In the rows, 128 means zero.
Known rows, with every way that one mark hangs from another
[Q117 Q648]: [ 92 108 120 169 137 141  95 152 157 143 155 155 138 144 129 129 136 165
 156]
[Q648 Q859 [Q976 Q967]]: [128  87 170 160 140 101  89 137 161 137 169 182 133 126 136 113 138 165
 109]
[Q166 Q6 [Q117 [Q648 Q859 Q976]] Q260]: [117 115 140 159 108  66  99 131 148 166 177 168 157 115 177 109 142 166
 121]
[Q260 [Q166 Q117]]: [119 124 153 169 110 140  96 172 158 150 175 159 127 132 136 125 137 164
 160]
[Q117 [Q648 Q859 [Q976 [Q967 Q8 Q154]]]]: [117  79 151 162 129  77  70 149 160 126 142 163 156 144 103 108 134 162
 111]
[Q859 [Q648 [Q976 Q967]]]: [135  96 169 167 129 120  95 140 176 149 167 161 140 120 125 111 116 168
 111]
[Q117 [Q648 Q859 [Q976 Q967]]]: [130  80 151 159 149  96  93 135 160 142 161 179 145 131 141 111 133 165
 124]
[Q976 Q648]: [ 86 116 135 168 143 134  89 156 168 140 169 157 134 134 115 125 132 172
 115]
[Q976 Q648 [Q967 Q8 Q154]]: [ 69 100 149 171 136 105  54 166 173 133 152 141 145 151  81 117 135 177
  79]
[Q859 Q648]: [115 113 140 171 129 149  97 155 172 147 162 150 136 132 117 121 121 165
 155]
[Q8 [Q967 Q976]]: [ 72 141 184 174 107 142  62 165 155 148 162 152 139 137 102 123 123 164
 143]
[Q976 [Q967 Q8]]: [ 81  91 165 170 120 118  65 155 165 138 161 148 126 146 102 114 145 169
 115]
[Q967 Q154]: [ 86 125 124 174 129 145  79 162 153 133 149 152 136 150 107 141 137 165
 134]
[Q166 Q6 [Q117 [Q648 Q859 [Q976 [Q967 Q8]]]] Q260]: [107  91 168 159  99  37  75 133 156 165 175 157 157 122 157  90 147 170
  94]
[Q260 [Q166 Q6 Q117]]: [107 128 148 170 123 120  90 178 153 157 177 150 137 125 141 112 143 163
 154]
[Q8 [Q967 Q154 Q976]]: [ 65 150 171 178 109 142  51 172 150 140 147 146 151 148  86 132 121 163
 136]
[Q154 Q967]: [ 81 106 158 170 115 166 107 155 158 142 168 163 107 137 112 120 146 162
 150]
[Q260 Q166]: [121 108 145 167 127 160  99 176 157 139 168 163 117 144 114 125 138 163
 159]
[Q8 Q967]: [ 68 123 156 173 130 144  70 161 157 152 166 162 129 142 125 128 140 167
 164]

Rows
[ 94 120 164 167 112  98  56 172 164 114 146 147 159 143  60 107 118 164
  90]
[Q967 Q8 Q154 [Q976 [Q648 Q859]]]
[116  85 169 164 118  82  64 153 160 121 151 167 144 139  98 110 137 162
  97]
[Q648 Q859 [Q976 [Q967 Q8 Q154]]]
[ 76 113 198 172  69 147  84 165 158 128 159 144 116 136  67 100 133 156
 121]
[Q154 [Q967 Q8 Q976]]
[ 81 130 164 177  84 125  55 171 153 120 140 133 147 149  63 122 124 158
 109]
[Q967 Q8 Q154 Q976]
[ 84 140 149 174 122 131  68 167 162 129 149 142 154 141  77 130 113 170
  86]
[Q967 Q154 [Q976 Q648]]
[121  94 168 170 109 103  71 155 176 133 147 145 152 134  88 108 117 164
  99]
[Q859 [Q648 [Q976 [Q967 Q8 Q154]]]]
[ 77 140 169 170 137 114  52 172 161 136 154 158 163 142  84 117 114 169
 118]
[Q8 [Q967 Q154 [Q976 [Q648 Q859]]]]
[123  77 181 160 119  83  75 144 164 128 164 173 134 128 113 101 140 162
 103]
[Q648 Q859 [Q976 [Q967 Q8]]]
[122  96 156 164 141 100  78 145 158 131 155 176 143 136 118 122 134 165
 102]
[Q648 Q859 [Q976 [Q967 Q154]]]
[101 127 137 165  95  81  97 133 148 171 176 155 152 116 172 117 139 168
 114]
[Q166 Q6 [Q117 [Q648 Q976]] Q260]
[108  99 137 169 137 110  81 144 157 140 145 160 152 143 119 130 129 168
 109]
[Q117 [Q648 [Q976 [Q967 Q154]]]]
[107 121 164 164 133 117  80 157 165 130 165 162 147 129  98 111 118 168
 102]
[Q967 [Q976 [Q648 Q859]]]
[125 110 133 162 144  99  98 173 152 156 170 160 153 130 150 101 139 161
 175]
[Q260 [Q166 Q6 [Q117 [Q648 Q859]]]]
[ 75 137 139 171 100 106  84 144 149 173 182 147 138 128 161 123 151 174
 121]
[Q166 Q6 Q117 Q260]
[ 77 131 124 169 110 101  90 143 149 177 174 143 150 132 166 122 146 173
 134]
[Q166 Q6 [Q117 Q648] Q260]
[107 120 131 169 132 114  96 176 153 160 170 147 148 132 146 110 137 163
 167]
[Q260 [Q166 Q6 [Q117 Q648]]]
[107 107 154 170 129 114  77 146 157 134 153 164 140 138 114 132 132 168
  95]
[Q648 [Q976 [Q967 Q154]]]
[121 116 135 168 119 135 101 171 157 154 166 155 139 137 142 123 132 163
 173]
[Q260 [Q166 [Q117 Q648]]]
[ 87 101 196 163  99 119  84 164 169 124 166 157 129 130  67  86 127 161
 102]
[Q154 [Q967 Q8 [Q976 [Q648 Q859]]]]
[128 106 156 170 130 120  85 148 172 143 152 155 151 131 108 121 113 167
 106]
[Q859 [Q648 [Q976 [Q967 Q154]]]]
[100  96 167 170 106  98  63 155 160 126 148 154 141 141  93 118 136 164
  89]
[Q648 [Q976 [Q967 Q8 Q154]]]
[116 101 160 167 109  66  68 176 156 147 155 142 165 132 114  97 133 163
 112]
[Q260 [Q166 Q6 [Q117 [Q648 [Q976 [Q967 Q8 Q154]]]]]]
[158  88 166 157 131  90 101 153 160 151 173 180 147 123 154 105 130 163
 140]
[Q260 [Q166 [Q117 [Q648 Q859 [Q976 Q967]]]]]
[ 78 130 162 174 100 113  54 174 165 119 145 133 156 144  56 115 116 167
  80]
[Q967 Q8 Q154 [Q976 Q648]]
